Each row was made from one path, in order. Every step used is in the known rows, and no mark comes twice. Write each row's path.
Known rows:
A/T: [  0  14 -10  17  -9 -23  17  22  28 -12  13  16  18   2  12  -9   9 -20
  -7  -1  15  -1 -19  28   0  11  18   1 -17  -1  -8 -14  13 -15]
X/T/H/P/W/D: [ -3   9  14   0  13  18 -16  -4  10   1 -17 -11   9 -22 -11   8  10  -7
  20  -1  10  10 -27 -31 -15   5  27  19  27   1  18  21  35  18]
H/P/Y: [ 43  27  12 -15   2 -10   1  -7   7  -8   7   3 -36 -18  24  25  -5  21
  14   4 -13  36 -15 -18  17  -6 -12  12   4 -23  -6   0   8  -2]
X/P: [  2 -20  -7  -5  -2 -11   2 -13  10   5  -9 -16 -16 -22   2  -1  25  12
   3  -6  -1   5  11   9  -2   6 -14 -15   8 -15  -3   4 -19  -3]
Z/A: [  8 -11   6  27 -20  -7  -5 -13  -4   0 -14  32   2  13 -12 -19   4   5
  -8  20 -16  25  28  16 -19 -36 -10   0 -23  35   8   0   3  -8]
X/P/W/D/A/Z: [ -6 -29 -16 -28 -17 -13   6  -8  -3   3   9 -24 -12 -32 -10   7  28   4
   0   9 -17   0 -24 -22   8  23 -21  -3  11   3   1  11 -27   1]
D/A/Q: [ 27  -3  14  -9 -38 -11  24  10  -3   5 -11  24  10   6  14  -2  29  23
  -6   2   3 -21  10   9   9  -1 -16   5  -4   3  22  -5 -12   4]
N/C/Q: [-14  -7 -33  14  -6  32  32   8 -18   8 -21  -5 -30  14   3  -2  17  15
  -5 -27 -12  -1   5 -10   1  -9  -6  16 -32 -25  -4 -20  -2 -15]
Q/C/N/A/D: [-27 -15 -19  48  -1  19  -6  -1   9   3 -16  38 -15  12 -17 -21 -40 -15
 -55 -12   1 -19  17  14  11 -10  -9  -9   8 -10 -21 -12 -40 -29]
Z/A/U: [ 11  -6  22  24 -24  -4  -8  -5  -2  11  -9  41   0  18 -24 -28  15  -6
 -24  20 -27  12  45   4 -22  -2 -21  -9 -37  32   4   0  -1  -6]
W/P/H/T: [ 24 -11 -32  -8  26 -15   9 -13 -16 -11  26 -32 -10  -8   6  -7   7  17
  27  11 -26  -3 -21  11   0   1  -7   5  -3  -5 -18  -7  20 -11]
U/A: [ 15  -6  21   4 -23  -1  36  34  11  -1  -7  -2   5   2  11  -7  -5  20
 -19  10   7  12  26   3  11 -39  -6  -5   5  -2  18   5 -33   1]
Q/C/N: [-17 -13 -17  45   5  20 -11  15  10   6  -7  27 -25   9 -15 -17 -37 -15
 -46  -5   6 -18   9  16  19  -5 -20  -1   5 -22 -22 -20 -23 -18]
Y/P/X/T: [ 11  21 -23  19   2  29  14   8 -13  16 -30  -8  11   3  23  33  -3 -28
  11  21  -1   4  34   9   7 -20 -10 -11   0 -30 -24   6   1  22]
Q/C: [ -3 -23 -11  50  -1  17  -8  13  13 -12 -12  19  -7  11 -20 -15 -28  -7
 -25   3 -18   5  17  11  15   0 -11  22  -1 -11  -3 -11 -23 -13]
Z/A/N: [ -5  -1   3  28 -21 -14 -13 -10   8   4  -5  41   0  11 -18 -20   4  -7
 -27  14   6   3  27  19 -21 -30   6 -11 -18  25   0 -10   8  -8]
H/P/W/D/A/N/C/Q: [  4   6 -10 -39   0   6   9  -2 -21   9  13  -7 -29 -29   0  19  -9  16
   7 -10 -18  -4 -29 -45  13  12 -14   8 -16 -21 -11  -4  12   6]
T/H: [ -4   9  17   7  27   2 -18  11  16  -3   6  19   6   8  13  -2  21  14
  14   3  12   5   0 -12  -7   0  25  11  18   3  14  16  21  25]
W/D/A/N/C: [-22 -23   8 -18  -9  -4  11  16  15  31   2  -1  -1  -2 -19 -16   1 -14
   1   9 -13 -25 -16  -3   7  -1   0  26 -30  13  20   0 -18 -15]
U/A/Q: [ 32  11  19   8 -40   0  42  31   7  -1  -6   3   7   6  19  -6   8  30
 -11  -1  14 -13  25   6   7 -24   8  -3  16 -14  34  -1 -28   3]
H/T/X/P/Y: [ 14  -1  -3 -26  25 -22 -17 -27 -11 -23  23 -47   5  19  -6 -12  -4  -6
  30 -10   8  20 -13  26 -13  15   2  -6   1  30 -12 -14  -7 -17]
Y/P: [ 20  13  -2  10   4  13  15  13 -12   7 -16  -6   1   1  29  29  -6  -6
   3  21   1  10  42   3   9 -20 -14  -8 -11 -30 -30  -4  -2   6]
T/X/P/W/D/A/N/C: [-41 -19   4 -31  -2   2 -22 -34 -21 -10  12 -43  -7   6 -24   9  -3  -1
  -6 -18  -3  -7  -9   1  -2  41 -13 -13  -1  19  13  -8  -2  -5]
D/A/T/H/P: [  0  -8  17 -28   0 -21   8  14  20  -8   3  30  17  -7  27   2  11   2
  -4   8  11   1 -21   2  -5   3   1   6 -10  14  12  18  12   7]
Z/A/T/H: [ -6  -3   3  22  -5 -15 -12  -7  17 -12   1  44  16  14   5 -19   3 -10
  -5  17   2  19  -3  21 -33 -20  21   4 -16  39  17  12  27  -7]
Y/P/W/D: [ 13  10 -11  -5   2  21  13  18 -25   7   4 -23   1  -6  15  39 -17 -10
   9  24 -17   6  10 -21  22  -8 -20   1  -9 -24 -24  -1   1   5]
T/X: [-13   6  19   7  -1  -8 -22 -19 -18 -10   8 -21   8  25 -11  -6  -1   2
   0  -5   9   6  20  16   1  24  -6  -8  -9  23   2 -21   6   5]
W/D: [ -3 -11   6   5  -3  -9   3  16  11  30   9 -13  -2  -5 -16 -22   2 -10
  23  15 -18 -10 -13  -4  11   0   2  27 -24   9  13  -2 -15 -11]
W/P/Y: [ 25 -11 -15  -3  -3 -28  -4  -5  -2   2  24 -17 -38  -7  13  18   2  29
   7  13 -19  22 -13   7  12  -1 -11   4  -6 -16  -6 -13   1 -25]
Q/C/N/A/T: [-28 -15 -23  46   4  15  -7   6  12  -6 -10  32  -8  12 -14 -14 -50 -24
 -50 -18   5 -16  11  22  10 -13  -4  -7   1 -22 -29 -15 -26 -34]
H/T: [ 28   5  -8  -7  20 -18   9   9  -2 -12  14 -13  18  15  -8 -25   4  -7
  29  -4   3  12  -3  22  -9  -8  10   5 -14  18 -24 -17  -6 -10]
X/T: [  6   3   4  31 -17  11   7   4  13   2 -34  -8  14  -7 -17  -5  19 -15
  -5   0  15  10   4   7  -6 -11   8   7   9   1   3  -6  10  -2]
W/P: [  8 -20 -14  -2   2 -27  -3  -4 -11  10  13 -13 -19 -12   0  -1   7  26
  10   6 -13   3  11  11  -2   6  -4  -7 -20 -12 -16 -17   3 -11]
U/A/N: [  2   5  18   5 -23  -7  28  37  24   3   2   6   3  -1   5  -8  -5   9
 -37   5  29 -10  26   5   7 -33  10 -17  10 -12   9  -3 -28   1]

Which path is each row?
[-20  -8   4 -15  -1  -5 -26 -35 -25 -18  14 -42  -3   6 -14  10   3   9
  -1 -13   2   9   3   5   2  39 -18 -22   9  15   2 -11   1   5]  T/X/P/W
[  2  24   8 -13  40   5 -23  -2   7   3   7  23  -4  -6  22   9  12  15
  34  -1  -1   7  -5 -23  -7   7  22   6  19  -9   8  27  30  45]  T/H/P/X
[ 11   6   3 -14  25 -20 -13 -14 -18 -21  21 -33  22  29 -14 -24  -7 -11
  30 -10  11  12   1  28 -15  13  10  -3 -14  37 -18 -23   2  -7]  H/T/X
[  6  22 -19  16  13  32   5   8  -9  15 -26  -4  13   5  28  35   0 -25
  17  21   4   3  29   2   2 -18   0  -9   9 -27 -16  16  10  30]  Y/P/X/T/H
[  9  -9  -3 -41  14 -21 -10 -25 -25 -15  27 -48  17  14 -15 -16  -2  -4
  36 -13   2  -6 -22  16 -14  30   1  -2  -2  35   1 -12  -7 -11]  H/T/X/P/W/D/A/Q
[-27  16 -10  14  -3  12  12  12  20  -1  -2  17 -10  12 -19  -2   9 -11
 -27 -24  14 -20  10  14  -3   3  27  -2 -12 -21 -10 -27   7 -10]  A/N/C
[ 18   2   9  22 -34  12  33  32  10   0  -8  13  -6   8  12 -10 -17  20
 -33  -5  18 -25  22  11  12 -23   1  -4  23 -24  26  -5 -36  -6]  U/A/Q/C/N
[-25 -19 -19  46   5  21 -10   3   4  -2 -16  29 -13  13 -18 -13 -49 -15
 -48 -17   0 -13  23  16  12 -19 -12  -7   4 -22 -28 -15 -32 -29]  Q/C/N/A
[ 18  25  23 -16  34  -1 -23  -1  17  -9  13  16 -19  -7  31  20   8  24
  24   3   3  26 -20 -30  -1   1  21  17  27 -11  14  24  30  23]  T/H/P/Y
[  1   7  21 -36  32   3 -21   2   0  -2  16  11  -4 -17  14  15   4  22
  27   4  -7   9 -26 -44  -2  12  12  16  16   2  16  30  30  32]  T/H/P/W/D/A
[-16 -10  -9 -21 -16  12  14  18 -11   2  20  -9   0  -3 -26  12  -4  -2
  -6  -1 -26  -9 -36 -24  24  10 -13  17 -12   8   8  -6  -1  -5]  P/W/D/A/N/C
[-20 -11  12  -9   2 -11 -26 -36 -14  -8   4 -37  -4   7  -8  -2   7   6
   2 -11   9   5  17  16  -7  32 -12 -20   3  15   5 -10  -5   1]  T/X/P
[  6  18  23 -15  38  -1 -23  -1  10  -4   5  19  -6 -11  21   7  11  22
  26  -1   6  13  -3 -27 -12   6  25   9  18  -9   7  22  31  33]  T/H/P
[  2  12  18   8  15  15 -15  -6  16  -2 -29   0   9 -18  -2   5  17  -4
  14  -3  21  14  -8 -18 -21  -2  29  12  27  -3  13  19  35  20]  X/T/H/P
[ 27  22   2 -23   2  -1   3  -4 -19 -14  12   1 -16 -26   3  23  -6  23
  11  -7 -19  21 -10 -31  14  10 -15  -3  -1 -19 -20  -5  18  17]  H/P/W
[ -9  17 -21  25   6  21  -6   4  10  13 -17  11  18  10  -4   0  21 -20
  19   2   2  -3  -5   7  -1  -3  14   2  19   2  12  16  13  36]  P/X/T/H
[ -6 -11 -31   4  12  -8 -14  -9  -9  18   4 -11  -7  -8  -1   4  13   7
  24   7 -11  -4  -2  10 -10   8  10  -7  -1  -9  -3   4  15  13]  W/P/X/T/H
[  2  14  12   4  12  19 -14  -5   9  -8 -21  -4  10 -19  -6  14  13  -2
  12  -5  16  17 -18 -26 -14   3  24  10  32  -3  11  18  39  22]  X/T/H/P/W
[ 11  -1  22   8 -34  -5  42  26  21   6  -8  16   1  -1  11 -23  14  19
 -32  19   9   1  15   1   7 -21   3 -11  12  23  31  13 -48   1]  U/A/D
[  3   5  -6 -18   8  16  10  20 -15   2  10 -12  10  -6  27  42 -16 -14
   8  26  -8   2  -7 -21  15  -2 -10   4  -5 -15 -12  14  12   8]  Y/P/W/D/A/T/H
[ -2   3  26 -11   7  18 -14   0  10   7 -19  -3  10 -20 -13   6  15 -10
   8   3   4   4 -19 -37 -14  19  13  14  18   6  20  27  30  20]  X/T/H/P/W/D/A/U
[-41 -21  -9 -29  -5   2 -20 -33 -28   0  13 -47 -16   3 -14   8   2   5
  -8 -19   4 -14 -12  -8   0  40 -20 -15  -6  11   9 -11  -4  -5]  T/X/P/W/D/A/N/C/Q
[  2  10  12 -11   0  -7  27  34  28  -9   9  12  16  -3  32   0 -10   4
  -4   6  17   5  -7   2  -3 -19  24  -5  12  -3  24  25  -5  14]  U/A/T/H/P/X
[-20   3  -3  15   6 -11   4  -5  15 -24  -7  25  38  14   9   2 -10  -9
  -2 -23   4  10  14  11 -19 -20  43  -6  -4   1 -10  11   2 -22]  N/A/T/H
[  7   9   9 -42   2 -10  -4  -9 -18  -7  23 -12  -7 -24   0  17 -18   6
  17  -1 -19   9 -34 -28  10  27 -13   6 -14   3  -4   1  18   7]  H/P/W/D/A/T/X
[-33  12 -19   2   8  -3   3 -20  -3   0   4   4  -4   3  10  -2 -18 -19
 -33 -29  28 -28  -4  24   0 -13  -5 -43   8 -15 -35 -11  -2 -28]  C/N/A/T/X/P/H
[  1 -14  -6 -42  15 -28 -12 -23 -21 -19  26 -46  18   9 -19 -19   7 -15
  27   1   2   4 -22   8 -16  30   1  -2  -5  47 -12  -9 -16  -7]  H/T/X/P/W/D/A/Z
[ 13 -12   3   5 -31   1  15  11  -1   7 -12  33  -3   9   7  -7   4  12
 -27  -2   6 -34   6  13  13   0 -23   4   3  -7  14 -10 -21  -5]  D/A/Q/C/N
[ 14  21 -23  12   7  20  14  13 -17  16 -13  -1   4   9  32  32  -5 -18
  14  22  -9   2  39   9  15 -18 -17 -13  -9 -31 -29   3  -6  24]  Y/P/X
[ 11  16  18   8  12  15 -15  -7  21  -6 -24  -3   1 -15   5  15  14  -2
  13   0  18  23 -20 -19 -14  -6  25  17  34  -4  18  20  34  13]  X/T/H/P/Y
[-19  16   3   9  -2   1   3   3  -5  24  -4  27 -10  10  -7 -10  -9 -13
 -44 -25  16 -29  36   6   4 -11 -16 -45 -12 -22 -45 -19 -19 -22]  C/N/A/U
[ -4 -28  14 -16 -12 -13   9  16   8  32   2  -5   4  -6 -11 -19   3  -5
  14  22 -20 -12 -14  -5  13  -6 -15  28 -28  23  21   8 -23 -10]  W/D/A
[ -3  -9 -12  -8 -21  11   7  18 -16   8  22  -1  -6  -3 -19   5 -14   1
 -12   2 -20 -24 -38 -21  32  15 -26  13   1   0   8  -8  -9  -6]  P/W/D/A/Q/C/N
[ -6  -2   3   3   0 -14 -15 -10   9  -9  11  34  10   0   0 -11  -8 -10
   7  17 -12  19 -23   1 -29 -11  19  11 -17  37  19  19  33  -6]  Z/A/T/H/P/W/D
[-17 -28   3 -24  -4 -15   7  -2  12  15  13 -23   9 -10  -2 -16   1 -19
  14  19 -16 -21 -41   4   8  15 -12  23 -17  27  28  16  -8 -16]  W/D/A/T/X/P/H
[ -8  24 -10  14 -12  -1  11  -5 -10  17  -6  25  -8  10   7  -4  -8   2
 -27 -33  28 -37  22  17   2 -24   2 -37   5 -29 -31 -24 -14 -21]  C/N/A/Q
[  6  -1  -9  41 -23   9  10 -15  -7 -19 -25  25  21  22  -9  -2 -18   9
 -11 -30 -14 -10  44  13  -7 -18  23   4   5 -20  -2  -8 -27 -28]  N/A/Q/C
[ -3 -10  12 -12 -22 -18  10  17  14   9  -3  27   6   0   1  -4  16   1
 -32   8  17 -19  11   8  10 -10 -14  -8 -10   6  -2  -7 -13   3]  D/A/N
[  1  -2  13   4   3  25 -15  -5  10  -3 -24   0  10 -18 -11   8   2  -4
  11  -2   7  -3 -28 -27 -14  12  24  27  33  -1  31  23  27  14]  X/T/H/P/W/D/A/Q/C
[ 19  25  -9  -5   4   6   1 -11  -4   9 -16   5  -7 -21   4   9   3  -4
  26  -4 -11  10   0  -7   1   2  -2  -3   1 -18 -11   7  13  28]  H/P/X/T
[-15  -4   3  -6  10   1 -18 -42 -15 -18   6 -43  -3   6  -3   0  10   4
   5  -5  -1   0   1  12   1  30 -18 -12  16  13   8  -1   7   5]  T/X/P/H
[  1  -9  -6 -33  26 -18 -17 -24 -21 -16  29 -55  14  13 -21 -17  -9 -11
  37 -11  -1   7 -20  16 -13  26   2  -4  -6  36 -11 -13  -5 -13]  H/T/X/P/W/D
